Every row comes from one small tree of marks. The marks that hang from a mark follow it in brackets, in alphabetical order. Every link used is in the known rows. Which tree was each row made from?
In the rows, 128 means zero.
Known rows:
noka(borez(disa nesetol votub(retede))): [128 178 175 160 119  98 162  95 225  89  96  85 109  79  66 109 137 135
 143 119 169 128 155 110  75 202  98 170 121  72  89 144 195  77 162 115]
ramig(kigin(tufer zono(nesetol)) sapor): [135 182  88 172 111 149 143 150 129 119  85 142 113 140 176  83 171 119
 130 141 179 119 149 154 135 164 116 110 130 103  99 131 159 111 117 134]
zono(kigin(ramig(parik))): [106 173  73 176 114 121 139 149 153 110  77 142 125 142 131 109 156 125
 136 124 164 111 145 137 127 181 114 112 138 105 114 140 152 103 116 128]
parik(disa(borez) ramig(sapor)): [ 95 183 106 176 110 143 146 151 216 112  80  98 117 176 148  75 150  99
 140 124 199 119 166 148  91 182 116  84 155  91 109  96 170 110 189 104]
votub(retede): [105 200 136 156 121 111 129 130 183 139  85  95 139 145 106  85 153 122
 127 160 156 133 142 108 105 193 124 139 121 115 105 106 174  73 140 114]
disa(borez(votub)): [113 192 149 153 123 106 137 125 202 108  99 124 122 141 106 102 140 122
 136 138 186 127 156 109  94 196 102 117 126 102 110  95 167  74 160 110]
kigin(ramig(parik(disa) sapor) zono(nesetol)): [117 158  60 185 106 129 156 178 141  97  73 161 130 145 178  88 154 119
 144 112 190 106 143 174 131 171 123  77 138  93  94 133 154 113 138 144]
borez(disa nesetol noka): [144 176 163 162 129 104 150 105 202  75 101  93 113 117  73 110 151 141
 143 123 180 130 142 119  66 203 102 136 128  88 122 125 181 106 149 119]
sapor(ramig(kigin(fafal) parik)): [113 185  96 182 104 146 135 139 170 138  74 134 118 195 145  86 169  97
 126 135 178 117 170 127 131 151 119 101 131 126 112 129 175 116 125 142]
disa(borez(nesetol votub)): [130 190 160 154 132 107 140 114 204  88 107 117 110 136  96 112 145 125
 141 123 195 127 151 118  75 205  98 119 130  95 110  97 172  87 164 117]
zono(kigin(tufer zilumig) nesetol(borez)): [124 168  73 188 125  80 146 160 121  92 103 151 113 111 113 146 171 147
 127  99 166 114 119 133 138 172  90 146 122  89  99 162 133 114 103 148]
tufer(kigin(fafal)): [110 186 119 166  98  84 113 134 141 112 103 144 124 166 135 113 161 128
 116 141 166 138 141 132 125 184 122 133 115 112 107  97 147  94 138 130]
kigin(fafal(noka(borez))): [115 178 125 159  97  94 120 157 157 111  83 148 132 137 127 110 141 138
 115 115 147 138 145 130 137 191 106 138 113 123  70 131 144  78 132 133]
noka(borez): [107 182 116 157 103 117 143 132 195 109  81 106 127 128 110  97 137 118
 132 137 152 148 146 129 109 198  97 135 122 105  75 135 170  81 137 123]
fafal(kigin(ramig) noka(borez) tufer): [125 147 112 150  84  67 120 167 112 126  68 163 132 107 118 101 113 137
 115 120 142 147 119 115 124 199  92 155 102 104  63 167 155  83  83 137]
zono(kigin nesetol(borez)): [118 174  88 185 140  78 143 152 143  93  86 124 116 138 100 126 158 126
 135 110 158 123 128 127 122 177  81 134 124  96 104 163 140 119 117 132]
kigin(zono(nesetol)): [121 189 103 171 121  94 136 161 147 118  94 134 135 138 142  91 152 134
 135 136 162 129 124 152 126 181 112 127 122 107  83 136 149  95 130 132]
ramig(kigin(fafal) parik(disa(borez) zilumig) sapor): [ 99 178  83 178 115 193 128 151 177 133  66 148  98 172 180  94 161  92
 134 110 212  92 188 138 111 155 110  60 150 100 131  85 164 111 175 158]
zono(nesetol): [117 190 106 167 123  92 137 148 162 113  86 128 137 150 114  97 155 121
 132 133 161 144 135 143 122 182 102 122 129 108 102 137 156  98 133 128]
parik(disa): [ 90 195 110 165 116 113 132 153 194 114  85 106 135 168 124  78 149 120
 141 127 177 138 150 147 105 202 106 122 144  93  89 107 167  83 153 126]
sapor(ramig(kigin(zono(nesetol)) parik(disa zilumig))): [108 190  76 188 116 153 148 158 174 156  81 132 113 188 159  77 164  96
 148 122 188 104 157 148 123 140 112  96 143 108 106 144 171 117 140 160]
sapor(ramig(kigin)): [113 197 109 173 109 139 141 133 182 141  82 104 123 199 127  78 162  97
 133 150 174 132 153 128 121 160 115 118 132 127 108 136 182 106 119 128]
fafal(kigin(zono)): [118 189 112 165 108 100 113 158 127 127  90 116 141 139 146  85 134 138
 124 146 160 127 119 131 110 187 106 138 113 107  89 128 158  92 111 129]
fafal(noka tufer): [116 172 126 152 112  79 115 160 139 126  82 142 129 139 113  83 137 131
 117 134 147 144 139 115 137 197  98 148 118 120  79 126 156  89 105 133]
tufer(kigin): [105 188 114 161 103  98 123 127 152 116 105 123 126 172 124 101 156 118
 125 156 166 142 139 126 122 186 114 132 121 108 112  99 159  94 132 130]
ramig(kigin(zilumig) sapor): [111 182  87 171 103 179 133 143 153 128  86 107 117 161 155  93 158 108
 134 143 187 112 151 141 140 159 114 101 134 115 121 110 177 101 123 145]
tufer(kigin(fafal ramig)): [112 174 103 167  87  85 122 143 136 106 101 167 127 163 140 121 161 131
 115 131 172 134 134 140 127 183 138 121 117 113 107 108 145  92 131 134]
zono(kigin(fafal(noka(borez)) zilumig(parik)) nesetol): [118 168  82 185 115  80 128 174 123 118  94 161 125 103 129 162 159 158
 136  90 149 114 116 149 166 157  93 148 125  96  93 176 124  95 116 152]
sapor(ramig(kigin(zono))): [118 196 106 175 108 137 141 143 170 143  87 110 122 190 143  76 160 105
 137 150 174 123 145 135 124 158 120 121 128 125  97 139 177 105 117 131]
zilumig(parik(disa)): [ 85 187  99 174 131 130 134 159 195 116  96  97 138 148 127  99 156 129
 141 122 176 128 140 142 121 181 105 123 153  90 100 115 171  84 148 143]
zono(kigin(fafal(tufer) ramig(parik) zilumig) nesetol): [124 153  61 188 106  71 132 172 107 113  77 201 118 104 140 144 166 146
 129  88 165 106 127 156 148 166 115 122 125  94 106 164 129 114 109 147]
parik(disa(borez(nesetol noka)) ramig(sapor)): [121 176 123 170 116 139 156 136 222  97  87  95 106 165 131  86 151 108
 151 114 203 118 161 148  63 193 112  78 150  86 119 100 170 119 193 104]
zilumig(parik(disa(borez(nesetol votub)))): [101 185 127 169 139 124 140 142 212 100 107 103 121 136 112 115 154 132
 150 108 197 121 144 135  95 189  97 119 153  76 107 104 175  83 168 139]
nesetol(borez): [104 174 108 172 128 112 138 147 171  88  95 102 124 154 100 103 147 119
 119 124 171 128 140 107 112 190  95 124 120 114  91 119 165 104 125 144]
retede(votub): [ 96 197 132 157 111 104 125 148 185 121  90 112 147 153 111  95 157 132
 128 155 159 125 151 117 101 195 121 129 121 111  99  99 169  75 142 116]
nesetol(borez(votub)): [110 172 124 169 131 102 147 139 183  85 105 102 120 131  91 101 138 128
 128 115 173 117 148 101 110 189  90 133 118 105  94 124 169  96 133 139]
sapor(ramig(kigin(tufer) parik(disa zilumig))): [103 191  82 181 110 164 146 145 185 148  83 133 111 185 150  77 172  97
 134 125 189 113 172 135 119 150 115 102 149 110 111 129 178 112 134 154]

Which tree is each row?
[118 174  71 184 115 171 140 165 132 132  96 121 118 137 176 109 164 124
 144 132 188  97 130 156 157 139 113 103 135 102 114 133 165 106 121 164] => ramig(kigin(zilumig(parik) zono(nesetol)) sapor)
[ 97 169  88 170 104 141 120 160 155 144  75 175 101 154 155 111 167 115
 135 107 207 101 168 130 124 178 114  95 133  82 104  98 159  89 148 167] => ramig(kigin(fafal(tufer) zilumig) parik(disa(borez)))
[ 85 187  84 173 122 153 133 155 192 131  84 124 124 156 140  81 150 110
 137 116 182 111 165 137 111 176 105  96 151 101 110 102 167  97 160 158] => ramig(parik(disa zilumig))
[107 180  80 179  98 179 144 149 175 138  90 100 114 160 157  81 161 106
 131 137 183 102 154 144 133 149 129  95 143 115 120 125 176 115 141 134] => parik(ramig(kigin(zilumig) sapor))
[135 186 100 165 104 107 124 171 108 137  93 187 119 139 165 104 175 147
 119 119 166 119 137 145 150 172 124 134 117 111  78 144 132  86 111 151] => ramig(kigin(fafal(noka) tufer zono(nesetol)))
[111 178  82 183  93 168 136 154 167 136  89 117 113 155 166  90 165 114
 123 124 182  99 155 148 136 148 135  96 138 118 116 124 167 115 146 135] => parik(ramig(kigin(fafal zilumig) sapor))
[134 163  84 175 103  79 136 175  97 101  96 169 135 115 147 111 150 150
 113 116 170 124 106 137 115 183 114 134 110  96  79 159 143 102  91 144] => fafal(kigin(ramig tufer zono(nesetol(borez))))
[131 172 107 181 123  81 151 158 136  84 106 151 120 107 130 109 166 149
 118 116 174 122 128 133 121 183 108 149 118  88  74 145 148 105 119 141] => kigin(tufer zono(nesetol(borez(disa))))
[124 160  77 184  81 126 131 184 119  99  99 170 134 121 188 123 152 153
 119 106 186  95 120 172 149 165 149 103 119 122  88 119 144  94 125 148] => kigin(fafal ramig(sapor) zilumig zono)
[110 184 145 160 142 117 146 132 219 113 105  96 122 124  98 117 153 138
 156 119 190 117 143 117  79 194 103 120 142  76 116 103 174  75 173 129] => zilumig(parik(disa(borez(nesetol noka votub(retede)))))
[100 158  90 170  97  85 127 157 140 122 103 154 121 131 131 119 154 134
 129 122 180 130 123 139 131 182 120 139 129  86  98 116 162  92 119 153] => fafal(tufer(kigin(ramig zilumig(parik(disa)))))
[121 149  98 158  95  81 111 174  94 130  69 175 134 131 132  91 127 133
 111 123 155 129 129 111 136 188 101 133 111 111  89 145 154  97  80 148] => fafal(kigin(ramig(parik)) noka tufer)
[130 178 144 157 114 109 155 112 208  86  99 101 111 100  89 105 134 130
 144 114 164 137 150 133  88 205  89 145 124  89  78 143 180  85 149 126] => noka(borez(nesetol votub))
[110 161  72 179  92 130 130 173 121 106  98 143 139 116 162 119 152 149
 119 112 187 115 117 150 132 168 117 122 136  89 105 129 163  95 104 150] => fafal(kigin(ramig(sapor) tufer zilumig(parik(disa))))
[145 187 185 142 134  98 149 101 214 105 105 110 111 120  76 115 144 134
 150 136 185 123 148  94  52 211 105 119 114  95 126  95 171  76 171 103] => disa(borez(nesetol noka votub(retede)))
[124 160 151 167 133  88 163 121 201  72 107  95 114 106  64 110 134 140
 136 113 177 111 152  84  89 189  87 139 112  88 113 132 175  97 142 127] => nesetol(borez(disa noka votub))
[113 157  93 179 104 109 115 164 125 134  91 116 127 103 144 101 138 134
 117 126 166 116 119 127 127 162 103 140 126  96 107 136 172 114 105 143] => fafal(kigin(zilumig(parik(ramig(sapor)))) tufer)
[152 185 180 145 134  94 155  98 207 106 110  91 117  99  69 101 144 147
 154 131 165 119 145 105  61 208 109 138 113  97 123 120 178  81 155 108] => borez(nesetol noka votub(retede))
[151 179 201 154 136  86 163  85 222  89 110  82 111  80  50 106 143 152
 153 126 177 113 152  94  56 203 108 157 118  76 132 126 192  84 164 105] => borez(disa nesetol noka votub(retede))
[123 169  74 182 113 158 144 163 126 117  92 123 110 147 164 106 160 117
 137 127 191  99 134 145 145 150 107 101 122 106 104 132 161 114 118 162] => ramig(kigin(zilumig zono(nesetol(borez))) sapor)
[116 168 126 152 102  63 111 149 119 128  95 152 121 153 118  96 141 128
 116 143 151 147 136 112 143 192 102 155 111 112  89 115 150  92 106 138] => fafal(noka tufer(kigin))
[117 151  98 172  99 101 108 181 101 140  92 132 130 113 143 104 130 143
 114 120 156 115 116 118 154 159  96 147 120 108  97 144 159 107  91 155] => fafal(kigin(zilumig(parik(ramig(sapor)))) noka tufer)
[122 176  97 163  93 100 126 155 124 111  88 153 141 129 138  99 148 141
 109 132 167 137 124 132 111 192 120 132 122 105  96 136 158  89  96 128] => fafal(kigin(ramig tufer))
[110 165  76 174  89 147 143 161 151  99  93 134 136 140 148 113 148 127
 126 124 187 114 130 153 141 169 131  98 133 120 111 116 167  95 120 142] => kigin(ramig(sapor) zilumig)
[114 173 110 171  98  85 110 161 137 121  95 158 127 115 135 118 153 147
 111 112 167 125 132 138 135 184 120 142 115 113  87 114 151  90 124 144] => kigin(fafal(tufer) zilumig)
[118 157  82 178  91 129 140 162 151  80  74 198 120 138 176 111 171 128
 110  99 201 114 169 154 119 187 135  80 140  97 100  94 149 103 147 130] => kigin(fafal ramig(parik(disa(borez)) sapor) tufer)
[117 177  89 165 102 148 122 155 128 134  80 183 114 154 159  98 178 127
 112 122 173 110 171 121 153 171 119 110 126 113  99 118 148  92 114 162] => ramig(kigin(fafal(noka) tufer) parik)
[109 183  99 169  93 102 122 148 126 124 123 135 124 152 150 116 155 138
 130 148 174 121 118 140 141 173 125 138 113 104  98 103 149  88 125 152] => tufer(kigin(zilumig zono))
[117 178  99 180 105 130 132 139 161 141  69 143 112 182 143  83 167  97
 124 133 175 120 169 124 129 156 116 109 128 122 107 132 175 120 119 141] => sapor(ramig(kigin(fafal(tufer)) parik))
[110 186 119 179 126 158 154 141 236 113 104  98  98 141 138  86 143 108
 148  91 211  96 165 151  67 168 111  88 165  89 123 103 176 115 210 126] => parik(disa(borez(nesetol votub)) ramig(sapor) zilumig)
